Each row comes from the steps of one walk. Every step used is in the known rows, and no mark comes twice. Write the walk behind each row, first mark first.
In the rows, 128 means zero.
Known rows
B/E/D/T: [138 123 114 144 187 147 119 114 144  77 132 130  93 122 169 146 112 154
 138  91 115 150 159 161 155 174 139 143 126 116 118 120 167 202 125 148]
Y/M/S: [155 135 114 151 129 105 103  92 154 121 127 132 129 123  58 154 144 151
 138 120 106  75 107  89 122 177  90 149 164 133 120 104 129 154  78 110]
P/U: [142 166 143 127 131 119 136 128 149  91 153 171 136 133 108 124 133 127
 128  91  90 133 130 110 144 160 130 144 138 112 121 141 157  91  90 119]
Y/M/S/B/E/D: [172 116  90 148 151 111 118  99 149 100 130 128 121 107  72 149 165 176
 154 113  92  91 120 117 132 182 110 150 169 120 112 110 145 188  94 108]
D/E/B: [157 143  84 139 138  84 136 132 152 102 111 139 119 115 183  99 120 150
 123  70 107 112 171 153 112 153 150 145 133 128  96 174 161 108  76 101]
T/D/E: [111 153 123 138 120  78 129 114 165  95 106 138 129 139 186 103 141 137
 111 101  79 146 155 109 117 160 133 171 129  86 107 158 129 158 109 108]
B/S/P/T/D/E: [124 114  94 115 157  88 117 124 159  46 100 166 157  45 188 102 166 138
 154 120 124 170 154 133 118 191 138 174 180 132  94 157 150 198  56  73]
H/P/E: [125 116 117 101 144 100 121 151 147  97 109 122 122 113 127 110 125 171
  97 105 101 111 163 137 154 160 135 147 161 159 102 107 178 135  80 115]
B/S/P/H: [126 109 101  88 150 108 113 134 134  69 123 172 171  42 152 129 154 127
 146 130 151 144 148 131 134 198 144 159 173 157 131 139 155 170  65 101]
B/S: [117 131 137 133 166 118 111 104 133  67  97 150 148  94 133 145 129 127
 149 118 159 148 134 139 126 184 135 162 150 122 114 130 157 141 101 107]
M/S: [145 155 148 140 123 123 124 109 133  99  90 119 122 138  87 154 151 140
 130 112 121  83 108 125 128 144 139 171 137 140 112 158 124 139  85 125]
B/E/P: [147 122  75 102 130 134 140 113 102  67 135 130 109  95 150 130 129 167
 148  90  87 141 146 181 145 182 148 141 142 131 137 135 179 173  76 117]
B/E: [138 133 109 123 140 135 126 125 120  73 134 134 113 111 147 126 100 154
 151 108 119 138 157 170 150 186 150 141 135 108 136 128 176 168 102 152]
B/E/D/T/P/H: [127 105  99 127 179 130 106 141 143  84 140 141  99 112 176 138 147 156
 119  91  99 157 152 141 156 169 143 156 115 135 122 132 172 207 117 144]
E/D/T/P/U: [129 120 139 145 177 101  99 128 165 108 135 145 109 138 150 143 167 140
  95  67  86 161 117  98 145 123 125 155 119 154  92 125 135 157 135  96]
Y/M/S/B/E: [172 119  84 142 141 105 111 110 140  95 141 127 128 101  55 138 156 167
 152 113  93  73 124 127 134 195 113 150 165 112 123 115 161 178  74 110]
S/B: [149 130 117 123 138  87 132 139 112  96 123  96 151  92 103 131 150 133
 130  85 104 117 128 156 140 150 182 138 142 110 132 148 177 133 121 101]
S/P: [151 116 110  90 106  90 120 135 127 105 139 135 152  72 141 119 128 137
 134 114 119 133 141 134 141 153 153 130 176 172 133 120 134 164  92  99]
E/B/S/P/H: [157 104  83 115 142  92 123 143 139  97 109 158 156  35 160 123 150 130
 134 107 133 149 166 134 152 165 152 148 168 176 110 166 172 138  79  69]
Y/M: [144 128 109 145 133  92 100  97 150 125 147 130 138 108  88 145 118 141
 137 112 107 108 124  93 127 182  92 124 163 124 136  80 149 144 103 110]
E/B/S/P/U: [165 114  93 123 142  94 123 138 148  86 123 178 148  49 148 110 146 138
 140  97 120 158 165 133 152 160 142 145 174 168  93 160 168 122  77  53]
U/P/E/B/S: [111 116 102 127 130  78 106 154 172  83  84 139 128 104 123  96 134 155
 128 134  86 168 154 149 118 187 123 180 180 185  98 139 204 164  71 129]
S/P/E: [135 111 102  86 122  76 110 170 151  90 139 147 149  78 152 101 128 156
 141 134  93 137 162 162 136 185 150 143 199 169 137 126 159 170  67 125]
H/P/T/D: [126 127 126 127 133 103 140 119 145  97  87  98 128  84 138 120 166 142
  88  86  89 139 141  79 164 119 134 153 144 143  83 127 166 166 105  75]
D/E/B/S/P: [160 118  65 121 151  82 126 133 154  77 112 166 133  73 198  87 132 153
 140  87 131 130 182 163 108 177 146 154 161 144  85 172 156 135  52  74]
B/S/P/E/D: [122 100 110 102 172 101 108 138 161  57 106 171 151  64 172 124 145 159
 162 143 133 172 153 158 125 200 135 162 204 164 107 125 146 184  82 103]
D/T/P/E/B/S: [111  86 104 146 190  61  56 176 160  89 122 143 121 105 148 109 155 139
  95  86  93 147 152 154 148 170 137 176 128 154  97 147 200 163  75  91]
P/T/D/E/B/S: [124 143 103 162 157  85 133 121 172  68  73 134 137  76 191 105 172 129
 133  92  85 171 155 114 124 158 142 178 147 102  79 192 171 165  78  80]
H/P: [141 123 126 107 130 114 132 119 122 111 112 112 123 107 117 128 126 153
  91  84 127 106 142 108 157 128 135 134 139 161  99  99 154 130 106  89]
M/Y: [170 138 144 129 168 110 123 107 137  90 115 135 137 115  99 135 123 123
 114 119 115 114 115 130 152 150  94 126 115 170 154 154 149 144 125 141]
H/P/T: [142 127 119 120 144 116 137 123 128  94  94 100 127  79 123 128 149 146
  99  78 116 116 137 104 157 124 139 139 148 159  90 120 175 144  85  87]
B/S/P: [133 106 112 101 150 104 108 120 133  66 118 163 160  54 146 127 137 136
 154 126 156 152 144 143 129 188 141 152 181 156 116 122 143 170  82  85]
D/T/P/E: [104  98 118 134 174  65  57 176 155 100 137 127 119 129 133 112 147 137
  89  87  82 133 138 145 145 164 138 167 121 146 116 132 188 167  84 119]
E/B/S: [149 123 114 151 156 101 122 119 138  94  88 140 137  76 146 135 128 132
 136  94 139 150 154 140 144 152 145 150 147 145  94 158 174 116 106  74]

Write each row's walk
[140 112 108 132 178 132 108 136 150  74 152 161  93 126 166 125 140 164
 123  78  86 166 149 142 161 165 132 153 123 126 105 124 167 187 114 128]  B/E/D/T/P/U
[158 116 100 122 161 120 145 133 118  74 125 108 128  92 141 133 147 165
 151  87 100 145 147 177 150 164 180 139 145 105 122 141 179 181 136 119]  S/B/E/D
[168 122  68  98 141 116 152 143 101  58 157 132 131  76 116 112 166 166
 146  69  60 131 145 186 155 182 177 142 148 104 132 158 203 151  76  90]  S/B/E/P/U
[122 110 123 119 180 110 115 145 165  99 108 120 106 122 146 127 135 171
  87  92  97 122 164 131 157 150 124 149 154 165  88 101 170 161 100 113]  H/P/E/D/T
[114 153 142 156 133  95 132 118 155  91  84 105 142  93 148 133 166 114
 125 104  76 170 126  92 144 137 146 162 143 106 110 164 162 172 113 105]  P/T/D
[116 106 127 138 161  74  66 148 137 110 140 117 119 125 126 126 147 122
  82  69 103 129 124 124 149 137 140 156 103 148 114 126 167 161 105  99]  D/T/P
[164 128 112 144 172 129 125 126 132  71 107 109 107 118  98 148 172 158
 137  91 103  90 128 169 147 160 164 175 130 115 106 169 162 193  91 122]  M/S/B/E/D/T
[118  94 106 143 172  57  63 182 159 110 131 125 117 118 143 107 149 138
  84  78  76 136 150 148 152 152 144 163 123 157 106 146 197 155  84 102]  D/T/P/E/B
[167 143 124 105 105 114 128 133 147  88 133 169 136 107  92 123 169 147
 135 116  96  91 122 117 139 154 136 166 167 164 106 159 118 145  49  99]  M/S/P/U
[176 112  64 130 134 103 118 103 128  93 141 125 125  91  59 142 174 175
 150 101  74  76 117 134 131 192 112 149 169 128 124 120 164 181  56  87]  Y/M/S/B/E/P
[117 140 120 131 110  99 124 124 147  90  87 101 129 103 103 115 151 126
 124 111  88 157 112 109 117 148 131 167 157 173 109 132 186 183  83 133]  U/P/T
[124 118 109 141 168  88 109 160 164  80  91 152 135  93 154 114 126 153
 144 122 104 152 172 172 137 192 142 162 175 139 107 162 198 124  76 118]  P/E/B/S
[127  91 100 120 126  47  87 187 150 114 110 137 131 108 153  95 158 167
 104  96  67 162 140 138 140 141 152 162 149 178  99 148 178 130  96  95]  T/P/E/B
[129 132 106 124 138  97 143 121 152  88  87 112 122  92 162 103 165 152
  88  78  86 130 154  92 147 131 132 160 141 133  73 139 163 164  81  76]  H/P/T/D/E
[166 126 102 147 134  90 109 106 144 113 131 119 137 107  45 147 165 153
 140 111  95  67 108 107 126 177 112 148 165 122 121 116 148 156  81  97]  Y/M/S/B
[151 114  68 114 140 101 151 135 107  57 120  99 134  58 140 116 187 156
 143  79  51 155 144 174 155 168 183 154 149  99 125 171 204 197  89  84]  S/B/E/P/T/D
[133 135  86  90 118 113 148 121 106 103 125 124 140  84 134 152 177 133
 114  86  79 119 119 128 134 160 150 145 136 161 149 157 166 129  65  99]  E/P/H
[161 116  88 117 114  94 103 115 156 122 146 152 146  83  73 142 164 147
 136 132 100  73 121  81 129 189  97 149 182 161 134 110 130 176  50 106]  Y/M/S/P/H
[152 117  78 118 114  65 136 146 162  92 110 134 146  47 193  88 170 139
 129  96  72 159 164 118 138 144 154 150 179 156  98 174 152 187  70  67]  S/P/T/D/E/B
[150 140 126 101 130 123 142 129 139  99 141 152 124 115 107 113 138 152
  89  74 100 110 144  94 164 135 122 137 140 148  92 112 160 101  87  85]  H/P/U
[136 101  99 115 161  96 119 154 153  89  93 137 125  84 141 105 131 171
 103 102 113 127 178 144 159 162 133 153 169 171  80 127 192 127  74  84]  H/P/E/B/S
[129 149 104 160 138  81 141 128 168  89  81 119 132  89 186 105 167 128
 123  83  65 160 152 109 129 140 147 167 141 106  88 193 169 159  86  90]  P/T/D/E/B
[153 101  87  98 118  69 115 176 156 104 130 144 146  63 161  95 130 158
 135 123  84 142 175 163 147 170 155 137 198 185 123 146 170 157  69 103]  S/P/E/B
[134 129 111 139 143  82 116 168 163 105 103 132 129 109 148 114 122 152
 130 114  79 140 170 166 143 170 149 148 166 144 117 161 194 116  85 129]  P/E/B
[154 117  57 111 152  86 129 145 156  81 117 175 143  64 201  93 145 147
 134  90 126 123 183 154 114 189 150 159 154 146  97 183 165 136  41  87]  D/E/B/S/P/H
[112 146  88 113 115  83 145 118 153  95 112 140 133 115 194 110 178 141
 103  92  50 143 149 109 116 167 137 176 130 106 117 176 141 160  76  93]  T/D/E/P/H
[121 138 104 152 138  73 128 116 172  88  90 152 131 109 200  99 150 138
 118  97  90 161 171 117 123 162 133 178 137  99  83 176 145 151 102  77]  T/D/E/B/S
[142 125  94 132 136  91 147 128 156  99  84 110 119  80 170  97 165 153
  86  67  81 133 165  93 155 118 137 155 141 146  62 155 172 151  83  59]  H/P/T/D/E/B
[101 129 119 112 112  84 108 154 166  92 102 124 124 133 109  99 126 153
 121 139  76 151 137 142 112 184 123 174 174 173 120 118 188 172  78 160]  U/P/E
[160 118  61 127 161  83 131 136 157  67 100 160 137  57 200  88 147 151
 146  82 122 137 174 160 109 175 149 156 165 144  82 184 170 144  39  73]  D/E/B/S/P/T
[157 111  59  90 142 113 149 147  91  69 143 112 140  61 128 125 173 159
 142  79  75 122 146 187 151 186 189 143 141 113 148 165 209 168  77 107]  S/B/E/P/H
[114 135 139 132 163 107 124 143 171  94  99 134 122 134 162 138 130 165
 141 125  87 156 145 150 124 170 136 152 172 139 117 130 152 149 116 155]  P/E/D
